What can hang from each mark:
G: B R
U: D J
A: U W
J: U
B: E R W
D: U
R: B
E: B R
W: A B R

Every row comes from one small tree of marks. The marks that hang from a mark follow it in brackets, in alphabetical order. Every link used is in the known rows. Which tree was each row made from?
Known rows:
W[A[U] R[B]]: 2.2  4.0  1.2  68.2  34.0  10.2  13.3  4.3  -4.4  -1.6  -6.5  -12.3  21.0  28.6  -8.6  16.2  -20.7  2.8  -9.0  13.1  6.3  35.0  -43.3  3.0  20.1
W[A[U[D J]] B[E] R]: -1.1  -2.1  -12.9  55.9  39.3  34.6  0.6  -3.9  35.1  2.9  -16.0  3.2  19.5  25.6  -6.0  38.1  -0.8  5.0  -19.8  10.2  16.4  35.9  -16.3  -6.7  59.7
B[R W[A]]: -5.7  10.4  6.5  31.7  18.2  -8.2  -18.0  -2.8  42.6  -0.1  19.1  -3.2  -10.4  4.1  -16.8  -12.2  0.4  14.2  35.0  2.0  -15.5  11.3  -9.6  4.7  11.9
J[U]: 18.2  -5.2  -3.1  5.2  17.0  12.5  -0.8  12.0  -5.4  -2.7  -9.2  -5.9  -6.2  -3.4  4.1  9.7  14.5  12.3  -18.2  8.8  21.5  -5.6  -20.5  -5.8  1.6
A[U[D J] W[R[B]]]: 21.8  -14.4  -14.3  61.0  29.7  -19.9  3.9  9.0  63.9  0.2  16.4  -6.4  -5.8  33.0  5.7  54.9  16.5  22.5  -35.6  20.7  12.5  33.6  -13.1  -15.8  54.0
E[B R]: -2.1  -7.4  10.7  13.5  23.0  53.2  -20.2  9.8  5.3  -10.1  -7.0  -10.8  -12.2  6.2  1.2  3.2  -13.4  -0.1  -23.7  -34.3  -31.6  -2.4  6.6  -10.2  30.5
A[U W[B]]: 10.3  -2.4  8.5  37.9  14.0  11.0  2.5  27.2  23.6  3.0  3.3  -15.5  -9.6  26.0  -4.6  28.3  10.9  21.9  34.1  14.8  44.2  35.3  -10.8  -3.8  33.9
G[R]: -4.3  3.9  -6.5  27.6  32.5  12.5  10.1  -41.8  -9.2  -0.4  11.8  0.7  -0.8  2.1  3.2  7.8  -1.0  1.6  -4.2  10.7  -26.0  3.5  -6.5  -1.3  -24.2
B[E R]: -9.7  7.3  9.4  5.4  8.5  10.6  -6.4  1.0  35.2  3.5  17.2  -5.0  -16.2  10.0  -8.1  15.7  6.4  -7.3  32.7  1.5  -14.1  -13.4  -5.4  -0.5  34.7
B[W[A]]: -3.1  6.6  -10.4  21.5  5.6  -4.5  -12.3  -15.0  22.7  -0.4  0.5  -1.9  6.8  -1.7  -15.9  -13.5  3.6  22.1  33.2  -0.6  -1.4  21.9  -5.0  8.0  4.0
U[J]: 4.0  -3.0  -19.8  -10.5  -10.9  -22.8  -7.5  -9.0  29.2  5.3  3.2  7.2  5.8  -7.3  7.7  10.9  11.8  11.8  -25.5  -1.6  0.3  4.7  15.5  -11.3  3.5
W[A[U] B[E] R]: -10.1  8.3  2.5  58.3  38.8  51.3  3.7  2.7  -1.8  4.0  -16.7  -7.2  20.2  29.5  -12.6  24.5  -13.1  2.3  15.5  17.1  21.2  37.3  -32.2  4.8  47.7
G[B[E R W[A[U]]]]: -11.7  4.0  8.1  50.3  4.3  3.6  3.1  10.9  19.8  -1.6  5.3  -19.4  -9.6  -8.5  -21.5  6.5  12.3  43.4  63.8  -7.7  7.5  18.2  -17.5  -0.5  31.2
W[B]: -3.8  1.6  19.2  11.3  0.8  28.2  1.5  11.3  -16.4  0.2  -19.5  -3.4  2.3  5.8  -1.2  -8.7  -5.2  -8.2  -26.8  -21.2  14.1  8.6  12.0  -2.3  19.5
W[A B R]: -12.5  9.1  9.7  53.7  33.9  50.9  -4.8  4.4  -23.5  1.7  -19.2  2.8  29.8  18.5  -4.9  -5.8  -29.3  -7.6  -30.7  4.0  -4.0  35.1  -23.7  7.1  20.0
E[R[B]]: 3.8  -6.8  6.0  29.3  7.6  34.1  -4.4  7.8  5.2  -7.9  -2.8  -13.3  -3.9  9.7  4.8  11.5  -5.4  -5.2  -42.4  -32.9  -26.0  -1.5  -0.3  -6.7  19.4
D[U[J]]: 12.8  -7.4  8.1  6.9  -0.6  -35.9  1.1  -21.4  23.2  3.3  3.6  5.2  -8.9  8.4  2.8  16.9  18.2  7.2  13.3  5.6  14.6  3.0  -4.5  -13.7  7.1
A[U[D] W[R[B[E]]]]: 15.0  -9.7  -2.5  66.2  36.5  5.9  9.7  10.1  48.9  -2.5  13.5  -14.1  -9.3  40.5  -3.9  53.7  11.7  13.2  0.7  20.2  12.5  28.1  -26.0  -4.9  64.5
G[B[W[A]] R]: -13.6  3.8  -4.9  67.6  23.9  14.1  12.5  -37.7  -24.3  -4.4  0.6  -10.9  9.5  -19.6  -10.2  -10.9  0.4  44.4  18.0  -8.3  -23.9  29.8  -13.7  1.3  -24.2
E[R[B[W[A[U]]]]]: 7.0  -5.4  -1.3  48.4  16.8  25.4  -6.2  2.2  26.8  -8.5  -0.2  -18.9  -6.1  14.2  -6.3  14.6  2.2  15.1  -6.7  -23.5  -9.9  15.3  -8.8  -4.6  26.2
A[U W[R]]: 7.9  -1.3  -5.1  49.6  34.8  3.5  0.3  15.3  23.7  3.4  23.8  -10.1  -7.9  30.8  -0.1  42.4  4.5  25.9  33.2  50.7  19.5  32.6  -33.0  0.2  28.1

Write each row's tree:
17.1  -17.3  -17.9  38.2  19.8  17.8  -9.6  13.7  86.9  1.6  7.0  -5.8  -13.3  24.7  3.1  63.8  32.1  25.9  0.6  1.4  25.5  28.8  8.7  -18.8  69.0 -> A[U[D J] W[B[E[R]]]]
7.1  -4.4  -18.8  62.4  32.2  1.7  9.1  -9.8  43.5  -0.3  -7.0  -4.3  21.5  27.9  -7.0  39.1  -2.0  5.3  -26.2  4.9  1.9  31.5  -28.0  -6.8  48.7 -> W[A[U[D J]] R[B[E]]]
-9.2  7.2  7.1  44.1  22.3  47.1  -11.2  7.4  8.3  6.3  4.4  -6.6  8.3  28.2  -3.0  20.8  -4.3  7.0  2.3  14.2  -1.1  31.6  -13.4  6.2  52.8 -> A[W[B[E] R]]
-15.8  8.0  15.4  33.0  24.7  58.1  -1.2  -3.3  -20.9  3.1  -14.7  -3.5  7.8  20.4  -2.0  10.9  -11.0  -11.0  -31.9  1.1  -2.4  11.7  -4.3  3.2  53.6 -> W[B[E] R]
-0.5  3.8  -10.7  50.7  40.9  12.9  3.1  2.2  2.2  1.2  3.0  0.0  16.5  20.5  -5.7  21.8  -15.6  10.6  17.5  39.6  7.9  31.1  -43.9  4.8  6.5 -> W[A[U] R]
-12.4  0.9  2.4  57.5  20.8  11.5  15.3  -36.3  -31.5  -5.2  3.5  -12.6  -6.0  -20.0  -5.0  -7.1  7.7  41.9  1.7  -8.7  -23.1  16.6  -1.3  -2.8  -16.5 -> G[B[W] R]
-3.3  1.5  -23.8  32.7  20.8  31.3  -17.6  -17.7  57.3  -1.4  8.0  -12.3  -6.4  9.8  -18.0  30.0  19.3  32.5  68.9  5.0  -0.2  18.5  -12.3  3.4  41.3 -> B[E[R] W[A[U]]]
18.2  -11.8  1.0  69.3  38.6  -1.3  10.3  16.2  41.1  -4.1  13.4  -12.2  -10.4  39.0  -0.3  45.7  6.7  12.9  -14.6  21.2  12.0  29.6  -25.3  -6.7  51.5 -> A[U[D] W[R[B]]]
-5.0  5.0  12.4  47.8  25.3  38.0  -10.4  13.7  -2.7  4.1  4.6  -4.5  7.1  25.3  1.6  11.2  -10.6  6.9  -17.7  15.6  -1.3  33.7  -12.8  4.5  35.5 -> A[W[B R]]
-4.1  0.6  2.2  29.7  9.2  51.3  -17.3  12.1  27.6  3.4  3.4  -10.5  1.2  19.1  -2.9  23.7  5.3  10.4  18.7  -7.1  -0.7  24.6  -0.9  1.6  45.8 -> A[W[B[E[R]]]]
4.8  -0.5  -19.2  57.9  32.0  -4.8  14.8  -57.6  43.5  -1.9  3.4  -11.0  1.1  14.1  -10.8  26.2  18.0  16.8  -6.7  -13.6  -14.7  21.6  -2.1  -8.6  22.3 -> G[R[B[E W[A[U[D J]]]]]]
-10.1  10.3  -2.8  56.0  23.9  28.3  3.2  -11.0  -3.9  1.1  -9.1  -8.0  32.9  23.7  -11.6  7.2  -23.3  -7.0  -12.5  -2.4  -19.0  28.6  -35.3  9.4  30.3 -> W[A R[B[E]]]
1.9  2.3  6.5  36.0  15.1  21.7  6.3  16.6  1.8  0.8  -22.0  -7.3  14.8  15.0  -11.3  4.4  -7.5  5.6  21.6  -4.9  38.4  34.7  -15.9  -0.4  13.3 -> W[A[U] B]
-3.5  0.3  -3.2  39.4  21.8  56.6  -3.8  9.8  23.3  0.1  -17.5  -11.5  10.9  18.8  -12.1  27.6  -0.8  6.6  36.4  -10.4  22.7  28.9  -16.7  -1.2  38.5 -> W[A[U] B[E[R]]]
-1.7  1.6  -29.9  42.3  30.4  2.5  -9.8  -29.0  63.9  2.1  6.9  -0.4  2.6  14.8  -15.4  33.6  19.6  30.1  27.9  22.5  2.9  25.9  -12.3  0.1  56.3 -> B[E W[A[U[D J]] R]]
4.2  -7.1  -36.4  30.7  21.4  18.0  -20.6  -22.7  86.9  -2.3  8.3  -4.2  -6.8  6.7  -12.8  41.1  29.4  34.0  40.1  -1.6  -3.5  16.9  0.5  -6.1  51.1 -> B[E[R] W[A[U[D J]]]]
-18.0  12.1  4.0  49.1  30.8  61.1  -5.6  -4.9  -11.4  4.2  -19.6  0.0  31.1  21.6  -10.8  6.2  -22.4  -8.1  -6.2  3.0  -3.8  32.5  -23.7  9.4  40.9 -> W[A B[E] R]
5.9  -0.7  -2.8  42.7  3.8  -4.8  9.5  -14.9  43.8  -4.6  -11.7  -18.9  2.0  18.5  -22.3  11.5  13.8  10.8  13.6  -30.1  10.6  19.6  -4.4  0.0  52.9 -> R[B[E W[A[U[D]]]]]
2.6  1.3  -9.6  63.6  37.7  7.4  19.1  -52.8  28.7  -4.6  1.8  -14.9  -2.1  18.3  -14.5  20.8  11.9  10.5  6.4  -13.1  -14.5  19.2  -10.1  -2.6  21.3 -> G[R[B[E W[A[U[D]]]]]]
-9.9  0.4  22.6  39.1  -2.0  -4.4  1.0  16.3  -4.9  -4.9  6.8  -14.1  -19.2  -17.8  -9.0  -14.3  6.2  34.8  9.1  -17.2  -8.7  3.8  1.0  -4.1  13.9 -> G[B[R W]]
-1.2  -0.2  -34.1  26.7  15.0  19.9  -21.7  -22.5  72.1  1.2  9.5  -8.7  -3.4  6.2  -14.2  35.7  25.3  38.4  56.0  3.7  0.4  21.1  -4.3  -2.6  42.5 -> B[E[R] W[A[U[J]]]]
